Each row comes from the steps of one path. Every step used is in the known rows, and no mark comes twice. Write the path behind each row, first mark first.
Known rows:
P > V > Q > D: [ 3.592 -1.190 -0.957  2.972  1.010  0.116  0.182 -2.608  0.829  2.400
  1.849  0.706  0.737 -0.235 -1.777  1.635 -1.635 -0.837 -0.543 -0.039
  0.181  0.801  0.474  0.708 -3.712]
L > P > B > W > D: [ 0.168  0.876 -0.640  4.619 -1.639  1.370 -2.057 -0.214  3.078  2.012
  2.104  0.798  0.377  0.785 -1.505  1.968  0.239  0.761  1.397 -0.852
  3.519  1.009  1.704  2.339 -3.489]
D > W > B > P > L > F: [ 0.946  0.616  1.749  3.448 -1.218  0.943  0.027  4.167 -0.675  0.722
  2.011  1.580 -1.813  1.559 -0.535 -1.796 -0.818  1.752  1.888 -3.103
  0.756  1.190 -0.550  1.532 -4.333]
D > W: [ 1.080 -0.305  2.463  1.980 -1.791 -0.422 -1.736  1.673  0.666  2.641
  1.847 -0.767  0.247  2.235  0.933 -0.413 -1.426  4.925  1.583  1.652
  0.282 -1.579 -0.413  0.072 -1.968]
B > W > D > Q: [ 0.203  2.762  1.535  4.749 -1.877 -1.266 -0.946  0.926  0.712  3.421
  3.909 -0.902 -0.396  0.392 -1.718  1.405 -0.871  3.066  1.599  2.569
  2.144 -0.576 -0.074  1.397 -4.434]
H > V > P > L: [ 4.118 -1.336 -0.025  0.392  1.695  1.019 -0.190 -1.615  0.042 -0.729
  1.624  2.093 -1.246  2.580  1.237 -2.227 -2.934  0.235  0.992  0.830
 -0.285  3.793  3.007 -0.431 -2.399]
P > B > W > D: [ 0.349  0.431 -0.810  3.084 -1.499  0.886 -2.600  0.456  2.422  2.705
  2.947  1.527  0.825  0.819 -2.885  2.672 -0.017  2.173  1.777  0.103
  3.074  0.271  2.008  2.037 -3.959]
W > B > P: [ 0.752  1.434  3.321  2.648 -3.748  0.411 -0.060  0.083 -0.499  1.946
  4.285  0.284 -1.005  2.983 -0.737  1.293 -1.380  1.404  1.415 -2.100
  1.233 -1.112  1.044  1.447 -4.477]
H > V > Q > D: [ 3.052 -1.571 -0.488  2.944 -0.159  1.709  0.354 -1.084 -1.271  1.644
  2.566  1.297 -0.169  0.562 -1.217  0.794 -2.981 -1.030 -0.709  1.396
 -0.216  0.449  1.303 -0.117 -4.107]
D > W > B: [ 0.324  0.506  2.517  1.927 -2.702 -0.651 -1.225  1.256 -1.008  2.803
  3.612 -0.773  0.865  2.174 -0.554  0.197 -1.074  2.826  1.333  0.461
  1.385 -2.142 -0.126 -0.067 -3.294]
Q > D > W > B > P > V: [ 1.501  2.216  2.299  2.562 -0.353 -0.104 -1.669 -0.494 -1.750  3.572
  2.505  1.203 -1.030  0.868 -1.103  2.307  0.992  0.302  1.256 -2.607
  1.201 -2.910  0.650  1.012 -4.742]
P > B > W: [ 0.199 -0.993 -0.064  1.729 -1.148 -0.424 -2.395  2.359  2.790  2.188
  2.361  1.240  1.828  1.305 -1.566  0.660  0.143  3.431  2.023 -1.403
  0.329 -0.538  4.266  1.169 -3.012]
B > W > D > Q > V: [ 0.065  2.647  2.733  5.329 -1.380 -1.561  0.129 -0.755 -0.194  4.533
  3.162 -1.490 -0.871 -1.228 -3.101  1.081 -0.252  1.968  1.009  1.965
  1.537 -0.358  1.984  1.990 -4.348]
V > Q > D > W > B > P > L > F: [ 1.473  0.077  0.474  4.304 -0.049  2.676  1.406  3.178 -0.365  1.506
  2.305  1.804 -1.525  0.273 -2.422 -1.289 -1.720 -0.575  0.217 -3.542
 -0.105  1.554 -0.574  1.702 -6.500]
V > Q > D > W > B: [ 0.769 -0.179  1.192  2.730 -1.336  0.848  0.375  0.057 -0.971  3.835
  3.851 -0.451  1.157  0.750 -2.658  0.848 -2.163  0.402 -0.462 -0.085
  0.610 -1.926 -0.098  0.195 -5.490]
L > F: [ 0.544 -1.337  0.585  4.149 -2.788 -0.637  0.514  2.451  0.990 -0.083
  0.788  0.458 -0.351  0.587  0.410 -0.843 -1.338  2.828  1.083  0.181
  0.922  2.221 -1.390  1.077 -0.944]
V > P: [ 1.303 -0.666  1.392  1.536 -1.457  0.209  1.495 -2.326  2.958  0.921
  2.425 -0.496 -0.039  1.836  0.941 -0.989 -2.882  2.486  0.488  1.197
 -0.395  2.642  0.919  0.530 -1.344]
L > P: [ 1.418 -0.629  1.815  4.372 -2.198 -0.018 -0.183 -1.185  1.911  0.400
  0.834 -1.127 -0.374  2.233  2.611  0.205 -1.675  1.130  0.540 -0.074
  1.657  1.199  0.200  0.779 -1.289]
W > D > Q > V > P: [ 1.260  2.334  2.428  4.395 -1.059 -0.724  2.094 -4.036  1.418  3.666
  2.386 -1.651 -1.515 -0.786 -1.581 -1.301 -1.976  1.283 -0.362  2.714
  0.288  2.202  0.391  1.792 -3.066]
W > D > Q > V > H: [ 1.389  2.252  2.772  4.090 -0.834  0.094  0.645 -3.440  1.659  2.752
  1.788 -1.255 -1.876  0.126 -2.126 -0.593 -2.950  3.127  0.664  1.819
  0.399  0.643  1.617  2.895 -3.321]
H > V > P: [ 1.967 -0.473  1.151  1.155 -1.144  0.709  1.063 -1.558  0.287  0.297
  2.397  0.590 -0.846  1.932  1.658 -1.888 -2.456  1.457  0.795  2.194
 -0.640  2.722  2.162 -0.314 -0.934]
Q > D > W > B > P > L: [ 2.374  0.663  1.894  1.608  0.926  1.623 -1.850  0.343 -1.570  2.133
  2.441  2.213 -1.497  2.523 -1.155  1.382 -1.650  0.166  0.749 -3.065
  1.125 -2.192  1.690  0.769 -7.148]
B > P: [ 1.629  0.745  3.203  2.885 -2.978  0.611 -0.412  0.326  1.078  1.605
  2.775  0.218 -1.621  3.108  0.533  0.831 -1.778  3.149  1.676 -0.952
  0.238 -0.333  0.982  1.500 -3.307]

Write each row's path:
[ 0.370  2.698  0.012  3.971 -0.914 -0.245 -0.667  0.181  2.826  3.839
  3.312 -0.069  0.119 -0.074 -2.318 -0.590 -0.679  3.000  0.870  1.378
  0.779  0.754  0.898  1.886 -4.271] | V > P > B > W > D > Q
[ 1.985  0.398  1.018  2.919 -0.349 -1.052  0.067 -1.906  2.571  3.790
  0.947 -0.532  0.301 -0.386 -1.384 -3.157 -0.639  2.574 -0.552  0.102
 -1.907  0.977  2.714  1.694 -2.550] | D > Q > V > P > B
[-0.004 -0.420  0.238  3.428 -1.325  0.253 -1.750  1.716  3.509  1.603
  1.558  0.348  1.406  1.162  0.079  0.283  0.464  1.972  1.550 -2.456
  0.932  0.353  4.011  1.575 -2.628] | L > P > B > W
[ 2.542 -0.251  0.318  2.675  0.971  0.253 -0.565 -0.234  0.590  3.741
  1.804 -0.187  0.413 -0.038 -1.246  0.463 -1.085  1.463 -0.058  0.480
 -0.318 -0.882 -0.286  0.371 -3.693] | P > V > Q > D > W
[ 1.719 -0.066  0.822  4.203  0.672 -0.792  2.470  0.319  1.234  0.817
  0.246  0.012 -1.750 -1.091 -0.350 -4.283 -1.689  1.182  0.226 -0.246
 -1.134  4.580  0.728  1.534 -2.405] | D > Q > V > P > L > F
[ 1.637  0.600  0.436  2.428  0.091 -0.095 -0.253 -0.654 -1.242  3.998
  3.397 -0.071  1.250  0.006 -2.491  0.945 -0.700 -0.393 -0.095 -0.533
  0.689 -1.418 -0.292  0.167 -4.731] | P > V > Q > D > W > B
[ 3.740 -0.241  1.789  1.768  0.018  1.002 -1.548  0.039  1.004  0.409
  1.896  1.810 -1.888  3.560  0.482  0.163 -2.316  1.749  1.722 -2.032
  0.456  0.950  2.080  1.307 -4.597] | B > P > L
[ 0.219  1.421  0.312  5.256  0.697  0.064  2.477  0.683  1.623  1.514
  1.584  0.368 -1.927 -2.097 -2.550 -2.240 -0.917  0.316  0.829 -0.240
  0.565  5.106  1.288  2.343 -3.901] | B > W > D > Q > V > P > L > F
[ 2.852  0.853  0.517  3.404 -0.208  0.995  0.888 -2.185 -0.287  2.969
  3.603  0.857 -0.371  0.322 -2.812  2.258 -1.114 -2.224 -0.317 -2.473
  0.298  0.062  0.956  1.365 -5.860] | W > B > P > V > Q > D
[ 2.524 -1.098 -0.839  0.897 -0.505  0.863 -1.244 -0.847  1.104  1.187
  1.370  1.996  0.285  1.739  0.438 -2.508 -1.098  1.807  0.388  0.457
 -0.869  1.822  2.984  0.280 -1.327] | H > V > P > B
[ 2.498 -1.555 -0.749  2.406  0.448  1.057  1.265  1.252  0.178 -1.643
  0.568  2.354 -1.725  0.704  1.220 -3.357 -2.059  0.270  1.042  0.008
 -0.188  5.431  0.911  0.313 -1.278] | H > V > P > L > F
[ 1.058 -0.813  1.522  2.377 -0.185  0.297 -2.017  0.469 -0.282  3.072
  0.919  0.414  0.197  0.878  0.123  1.396 -1.579  3.196  0.143  1.035
  0.663 -3.251 -0.086 -0.161 -3.614] | Q > D > W
[ 1.761 -1.014  0.565  1.745 -0.401 -0.058  0.096 -2.749  3.065  2.520
  0.694  0.441  0.596  0.196 -1.371 -2.059 -0.790  1.775 -0.282 -0.682
 -1.265  1.971  3.533  1.591 -1.926] | Q > V > P > B
[-0.114  0.802  0.775  3.512 -2.131  0.509 -0.957 -0.142  1.592  2.174
  3.845  0.471  0.061  1.141 -2.094  3.290 -1.018  1.899  2.106  1.384
  3.461  0.738  1.142  1.494 -3.729] | B > W > D
[ 1.154 -0.544  2.993  1.981 -0.944  0.637  0.996 -3.207  2.510  1.236
  1.163 -0.705 -0.917  1.002 -0.904 -0.628 -2.944  3.167  1.033 -0.020
 -0.737  1.153  3.994  2.234 -1.907] | Q > V > H
[ 0.094  1.729  3.373  2.860 -2.153  1.328 -0.840  0.871 -1.559  3.478
  3.469  0.598 -1.142  2.027 -1.205  1.962 -1.085  1.461  0.779 -2.060
  0.810 -3.957  0.528  1.065 -6.043] | Q > D > W > B > P
[ 0.711  1.635  2.980  3.291 -2.148  2.380  0.951  0.841 -0.491  3.853
  4.755 -0.087 -0.685  1.580 -2.423  1.022 -1.975  0.653  0.188 -2.236
 -0.268 -2.142  0.234  1.297 -6.751] | V > Q > D > W > B > P
[ 1.992  2.184  1.314  4.877 -2.024 -1.210 -1.483 -0.837 -0.040  3.148
  2.621 -0.953 -1.021  0.917 -0.754  0.623 -1.878  3.076  0.734  3.447
  2.362 -0.646 -2.421  1.177 -3.648] | W > D > Q
[ 3.491 -1.478  0.150  0.526  1.278  0.556  0.087 -2.261  2.616 -0.368
  1.398  1.100 -0.418  2.514  0.806 -1.636 -3.308  1.172  0.671  0.074
 -0.180  3.790  1.859  0.397 -2.808] | V > P > L
[ 1.667  0.920  3.284  4.179 -1.383 -2.663  0.072 -1.149 -0.675  3.690
  1.604 -1.918 -0.823 -0.145 -0.980 -1.016 -1.107  2.928  0.344  1.802
 -0.492 -0.805  1.505  1.206 -2.919] | D > Q > V
[ 2.606 -1.841 -0.357  3.177 -0.309  1.372  0.668 -1.763  1.173  2.099
  2.341  0.331  0.742  0.451 -1.766  1.489 -3.272  0.048 -1.076  0.588
  0.046  0.317  0.403  0.537 -4.667] | V > Q > D
[ 3.911 -0.474  0.000  2.745 -0.628 -0.807  0.540 -1.268  2.176  1.952
  2.851 -0.696  0.602  1.121 -1.085 -0.578 -1.527  1.087  0.934  0.595
 -0.303  3.135  0.323  0.859 -1.978] | P > V > Q
[ 2.953  1.876  1.508  3.044 -2.021  0.303  1.443 -0.881  0.914  2.670
  4.768 -0.438 -0.380  1.608 -2.050  0.034 -0.968 -0.053  1.191 -2.040
 -0.208  2.201  0.672  1.795 -4.153] | W > B > P > V > Q
[ 2.196 -0.680  1.030  3.728 -0.876  0.980  0.013  2.730  0.940 -0.689
  0.745  2.035 -2.357  1.768  0.297 -1.250 -1.513  1.775  1.631 -2.492
  0.523  2.993  0.072  1.871 -3.337] | B > P > L > F
[ 1.676 -1.442  0.493  3.353  0.534  0.310  2.325 -0.498  1.903 -0.255
 -0.034  0.921 -1.407 -0.606 -0.524 -3.017 -1.705  0.257  0.357 -1.190
 -0.456  5.665  1.346  1.632 -1.865] | Q > V > P > L > F
[-0.242  2.796  2.949  4.228 -0.716  0.225  1.041 -1.770  2.182  2.989
  2.651 -1.178 -1.355 -0.527 -2.821  0.038 -2.072  3.311  1.467  0.955
  0.228  0.602  3.638  3.021 -4.127] | B > W > D > Q > V > H
